Each row comes from the steps of one path. Every step used is in the known rows, and no mark comes twice. Write the path behind each row, first mark first.
Known rows
muvo nodi letu: [ 0.36 -0.02 -0.02 -0.06 -0.02  0.01 -0.12  0.11 -0.03  0.08  0.14  0.08
  0.12 -0.13 -0.14 -0.14 -0.26 -0.06  0.01  0.26  0.16 -0.02  0.20  0.08
 -0.16 -0.08 -0.13]
letu dinav muvo nodi: [ 0.38 -0.13 -0.16  0.06  0.02 -0.11  0.28  0.32 -0.06  0.15  0.15  0.25
  0.00 -0.21 -0.17 -0.23  0.00 -0.17  0.34 -0.09  0.08  0.02 -0.11 -0.13
  0.23 -0.41 -0.41]
muvo volo letu: [ 0.20 -0.01 -0.02  0.14  0.18 -0.22 -0.16 -0.08  0.24 -0.31  0.04 -0.06
  0.12  0.20  0.00 -0.20 -0.27 -0.17  0.04 -0.04  0.07  0.27 -0.09  0.19
  0.02 -0.12  0.03]
dinav muvo volo toruze: [ 0.19 -0.12 -0.29  0.03  0.20 -0.30 -0.17 -0.15  0.25  0.03 -0.06  0.00
  0.13  0.23  0.11 -0.09 -0.08 -0.10 -0.05 -0.20 -0.01  0.41 -0.31 -0.05
  0.25  0.09  0.03]
muvo peruto letu: [ 0.17 -0.34 -0.02 -0.22  0.28  0.00  0.19  0.20  0.07 -0.03 -0.37 -0.12
  0.21  0.09 -0.11  0.02 -0.16 -0.08  0.19 -0.13 -0.02  0.10  0.12  0.10
 -0.12  0.02 -0.02]
letu volo toruze datup: [-0.11 -0.05 -0.27  0.03 -0.24 -0.07  0.24 -0.41  0.00 -0.22  0.09 -0.37
  0.36 -0.09  0.30 -0.23 -0.04  0.04 -0.15 -0.27  0.28  0.26 -0.03 -0.25
  0.02 -0.18 -0.05]
nodi letu volo: [ 0.22 -0.03 -0.01 -0.23 -0.07  0.03 -0.11  0.12  0.00 -0.05 -0.02 -0.19
  0.20  0.06  0.03 -0.04 -0.10 -0.03  0.17  0.18 -0.13  0.02  0.42 -0.13
  0.20 -0.29 -0.20]
dinav muvo nodi letu volo toruze: [ 0.44 -0.20 -0.30 -0.28 -0.12 -0.12 -0.07 -0.03  0.09  0.15  0.03 -0.06
  0.36 -0.01 -0.03 -0.20 -0.10 -0.01  0.11  0.01  0.12  0.33  0.15 -0.09
  0.20 -0.24 -0.32]
nodi toruze dinav muvo: [ 0.11 -0.26 -0.39  0.20  0.10  0.21 -0.04 -0.10  0.29  0.10 -0.09 -0.03
 -0.19 -0.09 -0.25  0.11  0.30 -0.09 -0.09 -0.18  0.13  0.03 -0.37 -0.22
  0.19  0.10 -0.07]
peruto letu: [ 0.08  0.05 -0.03 -0.03 -0.07 -0.07  0.02  0.01  0.15 -0.08 -0.33 -0.01
  0.15 -0.03 -0.11 -0.13 -0.14  0.04  0.11 -0.09  0.01  0.06  0.16  0.16
 -0.21 -0.08 -0.04]
dinav toruze nodi letu: [-0.01 -0.02  0.14  0.04 -0.10 -0.11  0.10  0.15  0.23 -0.15  0.01  0.17
  0.19 -0.12  0.19  0.06 -0.22  0.20  0.40  0.08 -0.14 -0.20  0.29 -0.17
  0.02  0.11  0.05]
toruze dinav: [-0.07  0.04 -0.18  0.32  0.14  0.01 -0.20  0.04  0.14 -0.03  0.09 -0.07
 -0.06  0.07 -0.08  0.02  0.02 -0.01 -0.09  0.05  0.01 -0.03 -0.22 -0.21
 -0.10  0.06 -0.02]
letu dinav: [ 0.02  0.05  0.03  0.23 -0.02 -0.09  0.27  0.20  0.05 -0.06  0.03  0.06
  0.03 -0.08  0.00 -0.06 -0.08 -0.12  0.30  0.01  0.05 -0.14  0.05 -0.11
  0.12 -0.31 -0.19]
toruze nodi letu dinav muvo peruto: [ 0.38 -0.31  0.02 -0.18  0.28 -0.07  0.30  0.53  0.12  0.03 -0.02  0.11
  0.14  0.03 -0.06  0.06 -0.24 -0.34  0.77  0.10 -0.09 -0.12  0.13 -0.41
  0.47 -0.27 -0.42]
dinav toruze datup: [-0.15 -0.07 -0.06  0.23 -0.21 -0.04  0.29 -0.22 -0.05 -0.31  0.01 -0.13
  0.06 -0.42  0.21  0.01 -0.14  0.21  0.14 -0.41  0.02 -0.03 -0.14 -0.09
 -0.04  0.05  0.23]
nodi letu volo toruze datup: [ 0.01  0.02 -0.21 -0.03 -0.29 -0.05  0.05 -0.37  0.08 -0.26 -0.03 -0.44
  0.42 -0.09  0.22 -0.16 -0.29  0.00  0.00 -0.07  0.27  0.23  0.18 -0.21
  0.00 -0.21 -0.05]
dinav muvo peruto letu: [ 0.32 -0.44 -0.14 -0.38  0.28 -0.03  0.12  0.23  0.04  0.04 -0.50 -0.07
  0.14  0.04 -0.22  0.08 -0.12 -0.13  0.37 -0.27 -0.20  0.25  0.00  0.05
  0.15 -0.02 -0.16]
dinav muvo: [ 0.12 -0.04 -0.12 -0.16  0.00 -0.02 -0.08  0.07 -0.03  0.07 -0.12  0.01
 -0.08 -0.05 -0.10  0.05  0.07 -0.05  0.18 -0.16 -0.16  0.14 -0.13 -0.04
  0.27 -0.05 -0.14]
letu dinav muvo: [ 0.18  0.00 -0.09  0.05 -0.05 -0.12  0.19  0.26  0.04  0.03 -0.10  0.09
 -0.07 -0.13 -0.11  0.00  0.02 -0.18  0.48 -0.16 -0.08 -0.01 -0.12 -0.18
  0.37 -0.39 -0.29]
volo letu dinav muvo nodi: [ 0.43 -0.03 -0.14  0.05 -0.09 -0.20  0.25  0.20  0.11 -0.08  0.04  0.14
  0.13 -0.19 -0.30 -0.24 -0.17 -0.21  0.51 -0.13  0.20  0.19 -0.15  0.14
  0.16 -0.54 -0.47]
peruto letu volo: [ 0.15 -0.06 -0.11 -0.17 -0.08 -0.03  0.06  0.09  0.08 -0.12 -0.27 -0.12
  0.27  0.06  0.03 -0.23  0.02  0.04  0.13 -0.13 -0.08  0.16  0.37 -0.03
 -0.01 -0.34 -0.23]
muvo peruto letu dinav toruze nodi: [ 0.06 -0.40  0.09  0.06  0.17 -0.22  0.70  0.47  0.29 -0.18 -0.24  0.21
  0.36 -0.08  0.15 -0.04 -0.22  0.06  0.74 -0.23 -0.06 -0.22  0.25 -0.24
  0.01 -0.13 -0.12]
dinav muvo peruto toruze: [ 0.07 -0.61 -0.26 -0.29  0.25  0.10  0.14  0.24 -0.06  0.16 -0.13 -0.16
  0.26 -0.04 -0.18  0.17 -0.02 -0.03  0.05 -0.24 -0.31  0.03 -0.20 -0.07
  0.28  0.20 -0.33]
letu volo: [ 0.07 -0.09 -0.08 -0.12 -0.03  0.04  0.04  0.06 -0.06 -0.01  0.11 -0.12
  0.15  0.08  0.11 -0.08  0.14  0.03  0.01 -0.07 -0.06  0.09  0.24 -0.17
  0.22 -0.24 -0.18]
letu volo toruze: [-0.03 -0.08 -0.17 -0.05 -0.10 -0.12  0.11 -0.19  0.14  0.02 -0.01 -0.19
  0.34  0.17  0.21 -0.09  0.08  0.09 -0.09 -0.08  0.11  0.22  0.11 -0.12
  0.09 -0.12 -0.10]
datup toruze dinav: [-0.06  0.11 -0.34  0.31  0.19  0.03 -0.20  0.11  0.13 -0.26  0.27 -0.29
 -0.03  0.11 -0.15 -0.10  0.14  0.13 -0.20 -0.16 -0.08 -0.18 -0.24 -0.10
 -0.05  0.33 -0.13]
muvo nodi toruze: [ 0.26 -0.38 -0.16  0.07 -0.01  0.18  0.31 -0.17  0.04  0.18  0.16  0.18
  0.00 -0.20 -0.14 -0.21  0.16 -0.04 -0.31  0.00  0.45 -0.06 -0.06  0.07
 -0.15  0.06  0.00]
volo letu dinav muvo nodi toruze: [ 0.45 -0.30 -0.24  0.11 -0.16  0.01  0.52 -0.03  0.26 -0.05 -0.03  0.16
  0.06 -0.31 -0.37 -0.21  0.02 -0.27  0.33 -0.20  0.47  0.10 -0.18  0.15
  0.15 -0.45 -0.35]
nodi toruze datup: [-0.03 -0.24 -0.20  0.18 -0.16  0.28  0.37 -0.44  0.03 -0.19  0.00 -0.17
 -0.06 -0.36  0.02 -0.09  0.05 -0.10 -0.22 -0.28  0.44 -0.03 -0.16 -0.10
 -0.05  0.02  0.15]
peruto toruze dinav muvo nodi: [ 0.11 -0.29 -0.48  0.25  0.10  0.05 -0.15  0.18  0.07  0.18  0.26  0.05
  0.19 -0.21 -0.30 -0.18  0.04  0.08 -0.28 -0.09 -0.04  0.07 -0.36 -0.19
 -0.09  0.13 -0.49]
toruze nodi letu: [ 0.10  0.06  0.11 -0.09 -0.04 -0.02 -0.07  0.11  0.15 -0.08  0.10  0.11
  0.15  0.06  0.06 -0.06 -0.22 -0.06  0.24  0.28  0.07 -0.11  0.29 -0.22
  0.00  0.00 -0.15]

Write each row's path
[ 0.43 -0.39 -0.27  0.11 -0.03  0.11  0.50  0.08  0.08  0.21  0.06  0.26
 -0.08 -0.31 -0.24 -0.18  0.18 -0.22  0.16 -0.14  0.37 -0.07 -0.13 -0.10
  0.22 -0.32 -0.33] : letu dinav muvo nodi toruze
[ 0.40 -0.48 -0.23 -0.55  0.23  0.01  0.15  0.33 -0.01  0.02 -0.38 -0.17
  0.26  0.12 -0.10 -0.01  0.05 -0.10  0.38 -0.32 -0.26  0.30  0.20 -0.10
  0.36 -0.31 -0.33] : dinav muvo peruto letu volo
[ 0.12  0.13 -0.07 -0.08  0.02  0.00 -0.04  0.17  0.12 -0.32  0.28 -0.11
  0.17  0.12 -0.01 -0.18 -0.12  0.07  0.11  0.04 -0.04 -0.27  0.26 -0.11
  0.06  0.29 -0.21] : datup toruze nodi letu
[-0.04 -0.03 -0.31  0.01 -0.29 -0.13  0.28 -0.38  0.15 -0.31 -0.25 -0.35
  0.49 -0.12  0.21 -0.35 -0.19  0.06 -0.04 -0.38  0.33  0.34  0.14 -0.10
 -0.20 -0.27 -0.09] : peruto letu volo toruze datup
[-0.12  0.00 -0.35  0.25  0.02 -0.12 -0.09 -0.13  0.30 -0.03  0.10 -0.24
  0.30  0.20  0.13 -0.08  0.14  0.10 -0.18 -0.04  0.13  0.19 -0.09 -0.33
 -0.03 -0.06 -0.13] : letu volo toruze dinav
[ 0.03  0.13  0.07  0.23 -0.14 -0.18  0.24  0.07  0.23 -0.28 -0.07 -0.04
  0.15 -0.05 -0.13 -0.10 -0.23 -0.17  0.44 -0.04  0.18  0.03 -0.02  0.13
  0.02 -0.43 -0.22] : volo letu dinav
[ 0.01  0.06 -0.28  0.19 -0.01 -0.09 -0.28 -0.08  0.37 -0.05 -0.01 -0.32
  0.35  0.19  0.05 -0.01 -0.11  0.05 -0.05  0.18  0.10  0.14  0.09 -0.29
 -0.04 -0.09 -0.11] : nodi letu volo toruze dinav
[ 0.01 -0.47 -0.03 -0.16  0.23  0.09  0.12  0.28  0.13  0.01  0.08 -0.06
  0.50  0.06  0.00  0.03 -0.32 -0.03  0.09  0.21 -0.08 -0.23  0.20 -0.24
 -0.01  0.28 -0.32] : muvo peruto toruze nodi letu
[-0.08  0.02 -0.39  0.22  0.05 -0.17 -0.19 -0.15  0.33  0.09 -0.10 -0.09
  0.07  0.11 -0.06  0.08  0.04  0.02 -0.02 -0.15  0.06  0.28 -0.46 -0.20
  0.04  0.16 -0.04] : volo toruze dinav muvo
[ 0.18 -0.28  0.00  0.00  0.21 -0.08  0.45  0.41  0.12 -0.08 -0.35 -0.02
  0.22  0.00 -0.12 -0.03 -0.23 -0.19  0.46 -0.10 -0.01 -0.06  0.16 -0.01
 -0.03 -0.29 -0.22] : muvo peruto letu dinav
[ 0.20  0.00 -0.17 -0.20 -0.02  0.04  0.00  0.21  0.06 -0.37  0.34 -0.18
  0.30  0.18  0.11 -0.27  0.03  0.09  0.15  0.01 -0.11 -0.20  0.49 -0.29
  0.28  0.03 -0.41] : datup toruze nodi letu volo
[-0.05  0.08 -0.01  0.00 -0.09 -0.18 -0.01 -0.15  0.34 -0.03  0.01  0.04
  0.35  0.15  0.17 -0.07 -0.26 -0.01  0.11  0.23  0.26  0.02  0.16 -0.17
 -0.12  0.15 -0.01] : volo toruze nodi letu
[ 0.22  0.06 -0.02  0.36  0.16 -0.31  0.09  0.14  0.30 -0.39  0.06  0.02
  0.14  0.12 -0.02 -0.21 -0.30 -0.31  0.34 -0.04  0.12  0.13 -0.06  0.08
  0.11 -0.43 -0.13] : muvo volo letu dinav
[-0.20  0.04 -0.06  0.04 -0.08 -0.19  0.16 -0.20  0.30  0.01  0.11  0.13
  0.29  0.15  0.26 -0.10 -0.01  0.07 -0.02  0.04  0.29  0.06 -0.03 -0.21
 -0.12  0.18 -0.03] : volo toruze nodi
[ 0.36  0.01  0.01  0.20 -0.06 -0.07  0.18  0.35  0.01  0.03  0.16  0.14
  0.14 -0.21 -0.16 -0.20 -0.31 -0.19  0.30  0.28  0.22 -0.17  0.23 -0.04
 -0.07 -0.39 -0.28] : muvo nodi letu dinav
[ 0.19 -0.29 -0.32  0.38  0.15  0.23  0.11 -0.10  0.21  0.13  0.27  0.10
 -0.08 -0.17 -0.21 -0.17  0.20 -0.02 -0.40  0.06  0.46 -0.09 -0.24 -0.16
 -0.23  0.13 -0.05] : muvo nodi toruze dinav
[ 0.19 -0.03  0.03 -0.21 -0.07  0.00 -0.02  0.19  0.10 -0.10  0.21  0.01
  0.29  0.14  0.18 -0.18 -0.07 -0.03  0.24  0.23 -0.02 -0.05  0.53 -0.39
  0.20 -0.25 -0.31] : toruze nodi letu volo
[-0.04 -0.21 -0.27  0.37  0.11  0.21  0.02 -0.18  0.30  0.02  0.02 -0.06
 -0.11 -0.04 -0.15  0.06  0.22 -0.05 -0.30  0.00  0.29 -0.13 -0.23 -0.18
 -0.09  0.18  0.08] : nodi toruze dinav
[ 0.37 -0.18 -0.20 -0.16  0.02 -0.04  0.00  0.13 -0.12  0.20  0.14  0.19
 -0.03 -0.17 -0.18 -0.14  0.06 -0.05  0.07 -0.08  0.03  0.19 -0.15  0.02
  0.13 -0.11 -0.23] : dinav muvo nodi
[ 0.14  0.13  0.07  0.18 -0.08 -0.07  0.11  0.25  0.12 -0.09 -0.07 -0.01
  0.08 -0.10 -0.08  0.00 -0.30 -0.20  0.43  0.22  0.04 -0.20  0.22 -0.08
  0.05 -0.33 -0.18] : nodi letu dinav
[ 0.25 -0.43 -0.11 -0.37  0.31  0.06  0.09  0.21 -0.10  0.14 -0.16 -0.06
 -0.02  0.07 -0.11  0.22  0.00 -0.16  0.26 -0.20 -0.19  0.14 -0.15 -0.09
  0.37  0.05 -0.11] : dinav muvo peruto
[-0.07  0.02 -0.38  0.21 -0.02 -0.19 -0.07 -0.12  0.44 -0.10 -0.23 -0.24
  0.44  0.18  0.04 -0.22 -0.01  0.12 -0.07 -0.13  0.14  0.27  0.07 -0.18
 -0.26 -0.13 -0.15] : peruto letu volo toruze dinav
[ 0.34 -0.14 -0.20 -0.04  0.27 -0.14 -0.23  0.12  0.02  0.01  0.03  0.09
 -0.09  0.12  0.03 -0.09 -0.03 -0.17  0.04 -0.15 -0.17  0.26 -0.18 -0.10
  0.36 -0.04 -0.04] : dinav muvo volo
[ 0.22 -0.07 -0.29  0.26  0.17 -0.40  0.10  0.05  0.30 -0.02 -0.04  0.08
  0.13  0.16  0.12 -0.14 -0.12 -0.23  0.25 -0.19  0.05  0.25 -0.29 -0.18
  0.34 -0.22 -0.15] : letu dinav muvo volo toruze
[ 0.02 -0.21 -0.12 -0.13 -0.12  0.06  0.00  0.19  0.14 -0.08  0.21 -0.07
  0.55  0.01  0.14 -0.21 -0.08  0.09  0.02  0.17 -0.12 -0.17  0.50 -0.37
  0.12 -0.10 -0.53] : peruto toruze nodi letu volo
[ 0.00  0.13  0.02  0.23 -0.16 -0.27  0.25  0.06  0.42 -0.07  0.04  0.09
  0.37  0.09  0.16 -0.13 -0.30 -0.12  0.43  0.23  0.35 -0.14  0.19 -0.28
 -0.03 -0.15 -0.20] : volo toruze nodi letu dinav
[ 0.09 -0.17 -0.46  0.36  0.25 -0.18 -0.40  0.02  0.42 -0.26  0.06 -0.17
  0.27  0.09 -0.22 -0.14 -0.19 -0.10 -0.10 -0.21 -0.15  0.30 -0.45 -0.04
  0.09  0.04 -0.33] : peruto toruze dinav muvo volo letu
[-0.24 -0.16 -0.12  0.06 -0.05  0.00  0.13  0.08  0.14 -0.02  0.25  0.12
  0.38 -0.04  0.09 -0.15  0.01  0.12 -0.14  0.03 -0.04 -0.18  0.06 -0.22
 -0.08  0.20 -0.36] : peruto toruze nodi
[ 0.24 -0.37 -0.31 -0.08  0.41 -0.02 -0.09  0.30  0.19  0.03 -0.38 -0.11
  0.07  0.08 -0.29  0.09 -0.09 -0.13  0.28 -0.22 -0.17  0.22 -0.21 -0.13
  0.05  0.04 -0.19] : toruze dinav muvo peruto letu
[ 0.26 -0.08  0.06  0.29 -0.11 -0.14  0.31  0.35  0.11 -0.04  0.05  0.22
  0.17 -0.34 -0.03 -0.10 -0.32  0.07  0.51  0.09  0.03 -0.24  0.21  0.01
 -0.05 -0.28 -0.09] : muvo nodi letu dinav toruze
[-0.11 -0.04  0.10  0.31 -0.09 -0.21  0.52  0.28  0.24 -0.14  0.14  0.31
  0.16 -0.17  0.27 -0.07 -0.02  0.14  0.56 -0.11 -0.02 -0.31  0.12 -0.33
  0.14 -0.16 -0.13] : letu dinav toruze nodi
[ 0.26 -0.01 -0.40  0.17  0.04 -0.16 -0.30 -0.04  0.29  0.17  0.02 -0.02
  0.18 -0.03 -0.20 -0.06 -0.21 -0.04  0.01  0.13  0.23  0.24 -0.27 -0.11
 -0.13  0.07 -0.18] : volo toruze dinav muvo nodi letu
[ 0.17 -0.38 -0.26 -0.03  0.47  0.05 -0.10  0.27  0.06  0.10 -0.04 -0.12
 -0.06  0.10 -0.19  0.23  0.07 -0.16  0.16 -0.15 -0.18  0.13 -0.36 -0.29
  0.27  0.13 -0.14] : toruze dinav muvo peruto
[ 0.07 -0.26 -0.51  0.35  0.35 -0.09 -0.39  0.20  0.25 -0.01  0.14 -0.05
  0.13  0.07 -0.12 -0.10 -0.03 -0.05 -0.26 -0.16 -0.27  0.13 -0.41 -0.27
  0.15  0.15 -0.30] : peruto toruze dinav muvo volo
[ 0.30 -0.28 -0.06 -0.14  0.17 -0.13  0.32  0.30  0.15 -0.15 -0.24 -0.10
  0.14  0.01 -0.26  0.13 -0.21 -0.32  0.71 -0.23 -0.06  0.15 -0.19  0.05
  0.37 -0.37 -0.32] : volo letu dinav muvo peruto
[ 0.02 -0.08 -0.17  0.18  0.21 -0.29 -0.07 -0.19  0.25 -0.03  0.07 -0.01
  0.19  0.28  0.22 -0.13 -0.14 -0.05 -0.21 -0.02  0.19  0.25 -0.18 -0.02
 -0.04  0.14  0.18] : muvo volo toruze
[ 0.23 -0.18 -0.52  0.08  0.05 -0.16 -0.09 -0.02  0.18  0.18  0.24 -0.05
  0.28  0.06 -0.02 -0.24  0.18  0.04 -0.11 -0.12  0.17  0.37 -0.24 -0.33
  0.11 -0.15 -0.37] : letu volo toruze dinav muvo nodi
[ 0.43  0.00 -0.45  0.10  0.18  0.02 -0.35  0.26  0.06 -0.12  0.28 -0.16
  0.01 -0.06 -0.40 -0.18 -0.06  0.03 -0.01 -0.07 -0.10 -0.05 -0.19 -0.07
  0.06  0.17 -0.36] : datup toruze dinav muvo nodi letu
[ 0.21 -0.07 -0.04  0.41 -0.24 -0.10  0.48  0.12 -0.02 -0.29  0.15  0.03
  0.19 -0.63  0.05 -0.21 -0.47  0.03  0.45 -0.12  0.22 -0.19  0.08 -0.13
 -0.10 -0.35 -0.05] : muvo nodi letu dinav toruze datup
[ 0.24 -0.04 -0.34  0.22  0.03 -0.11 -0.19 -0.01  0.26  0.03  0.24 -0.16
  0.40  0.12  0.00 -0.21 -0.15  0.04 -0.17  0.26  0.30  0.20  0.10 -0.27
 -0.17 -0.09 -0.24] : muvo nodi letu volo toruze dinav
[ 0.14 -0.16 -0.25  0.00  0.21 -0.35 -0.06 -0.08  0.32 -0.01  0.14  0.20
  0.19  0.29  0.27 -0.20 -0.02 -0.11  0.04 -0.12  0.10  0.33 -0.23 -0.30
  0.24  0.11 -0.10] : dinav muvo volo toruze nodi
[-0.11  0.06  0.14  0.31 -0.19 -0.30  0.50  0.16  0.41 -0.38  0.05  0.22
  0.26 -0.16  0.16 -0.09 -0.18  0.08  0.73 -0.16  0.08 -0.14  0.05 -0.07
  0.08 -0.29 -0.13] : volo letu dinav toruze nodi
[-0.01  0.04 -0.15 -0.03  0.10 -0.02  0.12  0.12  0.06 -0.28  0.40 -0.04
  0.10  0.14  0.09 -0.26  0.14  0.13 -0.03 -0.14 -0.03 -0.24  0.06 -0.14
  0.08  0.33 -0.20] : datup toruze nodi
